Each row was made from one walk, in order. Every step used is in the known rows, and no mark comes twice. Write each row's walk.
Known rows:
J-M-V-D: [0.57, 0.81, 0.16, 0.64, 3.63, -0.68, 3.16, -2.38, -2.11, 1.23, -2.58, 0.78, -1.27, 3.59, 2.36, 2.28, -1.84, -1.58, -0.99]
T-E-M: [-1.17, 1.36, 1.31, 1.83, 2.89, -3.53, 0.68, 1.23, 0.62, 2.12, -0.86, 0.51, 0.72, 1.22, 1.24, 2.09, 0.45, -3.23, 1.54]
T-V-D: [1.03, 0.60, -3.38, 0.18, -2.83, -3.23, 2.30, 0.15, 0.67, -1.89, -2.02, 0.20, -1.61, 0.65, 2.08, -0.78, -0.81, -4.24, 2.06]
M-V-X-E-D: [0.54, 2.85, -2.48, 1.23, 1.95, 1.86, 3.17, 1.26, -0.91, -2.37, -3.79, 0.72, -2.68, 5.30, 3.64, 4.14, 0.36, -4.75, 1.89]
T-E-M-V-D: [-0.92, 2.70, -1.21, 2.05, 3.35, -3.54, 4.30, 0.27, -1.20, 1.63, -2.34, -0.11, -0.80, 3.85, 4.23, 1.82, -0.37, -6.33, 2.05]
D-E-X-V: [-0.16, 2.94, 0.74, 2.00, 1.14, 0.73, 4.66, 2.84, 2.13, 2.11, -3.94, 2.01, 2.60, -0.30, 0.55, 4.38, 0.28, -1.26, 4.58]
D-E: [0.37, 2.91, -0.79, 1.14, 1.37, 0.30, 2.10, 3.55, 1.63, 3.54, -0.59, 1.27, 1.86, -0.39, -2.23, 0.30, 1.15, 1.54, 2.02]
T-E: [0.29, 0.18, -0.96, -0.52, 0.66, -1.29, -0.22, 0.85, -1.41, -0.35, -1.71, 0.40, 0.00, 0.30, -0.98, -0.86, 1.38, -3.06, 1.50]
D-E-M: [-1.12, 3.84, 1.42, 3.34, 3.49, -2.05, 2.73, 3.71, 3.52, 5.61, 0.12, 1.23, 2.44, 0.61, 0.10, 3.07, 0.31, 1.08, 1.97]
J-M-V-X: [1.56, 1.06, 3.40, 1.27, 4.49, 0.69, 1.60, -3.46, -0.41, -0.19, -1.55, 0.79, -2.10, 3.95, 0.82, 6.59, -3.17, -0.24, -3.82]
D-V-X-E-M: [0.04, 4.20, 2.51, 4.89, 4.05, -0.32, 2.77, 2.84, 4.42, 0.98, -1.79, 2.37, 0.26, 3.10, 0.57, 8.13, -1.65, -1.89, 2.14]
J-M-V-D-E-T: [0.73, 4.62, 0.51, 1.42, 1.80, -1.89, 7.32, 1.89, 1.56, 3.58, -3.78, 1.47, 0.50, 2.37, 0.81, 3.91, -3.12, -0.98, 0.13]
M-V-D: [0.00, 1.61, -2.24, 0.58, 0.93, -0.67, 3.83, -0.77, -1.74, -0.05, -1.63, -0.52, -1.44, 2.87, 3.26, 0.17, -0.79, -3.76, 0.77]
J-M: [0.69, -1.04, 3.00, -0.04, 3.32, -0.05, -0.86, -1.94, -0.53, 1.65, -1.15, 1.60, 0.26, 0.95, -1.14, 2.58, -1.20, 2.63, -2.22]
D-E-M-V-X: [0.02, 5.04, 2.16, 3.97, 4.70, -0.93, 4.50, 1.16, 2.84, 3.07, -0.47, 0.51, -0.39, 3.70, 1.92, 6.86, -1.93, -1.55, -0.25]
D-V-M: [-1.77, 1.70, 2.55, 4.32, 6.51, -2.76, 2.95, 1.91, 2.87, 2.70, -0.55, 1.13, 0.46, 0.63, 0.10, 6.48, 0.49, 0.61, -0.97]
J-M-V-X-E: [2.42, 1.70, 2.86, 1.39, 4.07, 2.77, 0.76, -1.22, -1.05, 0.22, -2.58, 1.76, -1.03, 4.76, -1.62, 7.45, -2.83, -1.01, -0.70]
X-V-D: [-0.54, 1.01, -1.96, 0.36, -1.17, -0.59, 2.87, -0.48, 0.91, -0.89, -3.45, 1.00, -0.07, 1.32, 1.44, 1.77, -1.28, -3.24, 4.02]
V-X: [1.59, 2.54, 1.51, 0.42, -1.18, -0.44, -0.99, -1.97, 2.49, -3.16, -0.33, 0.76, -2.32, 1.75, 1.31, 2.95, -1.86, -0.67, -1.72]

Write each row's walk:
[-0.30, 3.31, -1.77, 3.02, 2.57, -0.35, 4.70, 1.75, 3.36, -3.49, -3.54, 1.82, -2.84, 2.66, 4.37, 4.23, 0.29, -2.78, 0.13] : E-D-V-X
[-0.08, 3.77, -2.56, 1.45, 0.27, -0.17, 4.67, 3.21, 2.51, 2.73, -3.69, 2.15, 1.76, 0.79, -0.85, 1.91, 0.00, -1.33, 5.65] : X-V-D-E
[-1.04, 1.97, 3.97, 2.28, 3.68, -3.91, 1.41, -0.41, 1.33, 0.82, -3.45, 1.44, 0.65, 1.43, 1.91, 7.67, 0.31, -3.56, 1.84] : T-E-X-V-M
[0.96, 3.61, -0.66, 1.67, 4.59, -0.32, 4.87, 1.52, -0.23, 4.69, -2.93, 1.92, 0.73, 2.87, -0.14, 2.37, -0.55, 0.11, 1.12] : J-M-V-D-E
[1.04, 3.34, -1.97, 0.47, -0.53, 0.95, 0.55, 1.20, 1.17, -3.77, -3.56, 1.76, -2.64, 4.13, 3.30, 2.93, 0.55, -3.39, 2.02] : V-X-E-D
[-0.29, 2.87, 2.73, 3.11, 3.69, -1.16, 2.89, -1.48, 1.63, 0.52, -0.09, -0.37, -1.73, 3.95, 3.45, 6.64, -2.82, -2.66, -1.76] : E-M-V-X
[1.28, 2.04, -3.41, 0.87, -1.19, -0.15, 1.90, 2.08, 1.01, -3.80, -4.10, 1.29, -2.75, 3.58, 2.61, 3.40, 0.29, -5.18, 2.81] : T-V-X-E-D
[-0.43, 0.54, 1.38, 1.00, 0.05, 0.47, 2.99, -0.09, 0.77, -0.68, -3.50, 0.95, 1.03, 0.05, 2.26, 4.14, -0.64, -2.50, 2.96] : E-X-V
[-0.35, 3.21, -0.70, 2.60, 2.90, -1.03, 3.98, 0.88, -0.54, 2.25, -1.96, 0.33, -0.24, 4.47, 3.19, 3.55, -1.31, -4.60, 2.93] : X-E-M-V-D
[1.34, 4.72, 1.20, 1.42, 0.26, -0.81, 2.28, 2.62, 2.18, 1.31, -1.74, 1.88, 1.20, -0.26, 2.39, 1.16, 1.17, 0.09, 1.56] : D-E-X
[-1.09, 2.64, -0.49, 2.44, 2.79, -2.52, 4.48, -0.41, -0.06, 1.95, -1.17, -0.40, -0.88, 3.63, 4.98, 2.44, -1.47, -4.02, 0.96] : E-M-V-D
[1.57, 3.75, 1.39, 1.21, -1.19, 0.91, 4.25, 0.82, 1.30, -1.58, -2.64, 0.14, -1.24, 3.35, 0.17, 6.62, -4.23, -3.84, 0.12] : M-V-X-E-T
[-0.10, -1.61, 1.99, 0.97, 6.25, 1.28, 2.83, -1.64, -3.31, 3.30, -1.46, 0.02, 0.18, 2.46, -0.51, 4.02, -1.46, 0.49, -2.30] : J-M-V
[-0.28, 4.96, -1.54, 1.17, -2.44, -1.75, 7.25, 3.55, 4.10, 1.64, -4.47, 1.47, 1.51, 0.34, 0.14, 3.29, -2.55, -2.47, 4.47] : X-V-D-E-T
[0.71, 5.92, -1.17, 0.70, -3.01, -2.77, 5.31, 3.21, 4.04, 0.95, -2.67, 1.34, 0.38, 0.49, 1.25, 0.84, -1.96, -1.50, 2.03] : V-D-E-T
[-1.99, 2.72, -0.01, 4.47, 6.92, -1.69, 4.02, 4.16, 2.06, 1.75, -3.20, 2.02, -0.18, 2.87, 1.88, 6.91, 2.19, -1.73, 1.85] : X-E-D-V-M
[-1.57, 4.62, -0.13, 3.52, 2.46, -2.48, 5.04, 3.27, 4.28, 4.84, -2.67, 2.12, 2.34, 1.66, 1.29, 4.53, -0.74, -1.62, 5.30] : X-V-D-E-M
[-2.11, 0.87, -3.68, 2.87, 4.19, 0.10, 6.27, 4.15, 0.95, -0.37, -3.61, 1.12, -0.59, 0.97, 3.29, 1.27, 2.36, -2.39, 2.07] : E-D-V
[2.03, 4.24, -0.18, 1.60, -3.21, -2.84, 4.72, 2.30, 5.02, -1.31, -2.29, 0.76, -1.15, 0.50, -0.27, 5.05, -3.42, -2.71, 0.25] : D-E-T-V-X
[1.38, 6.03, -0.54, 1.90, 1.08, -1.36, 5.37, 1.97, 0.84, 1.31, -3.00, 1.45, -0.02, 2.11, 4.98, 1.18, 0.60, -2.90, 2.19] : M-V-D-E-X
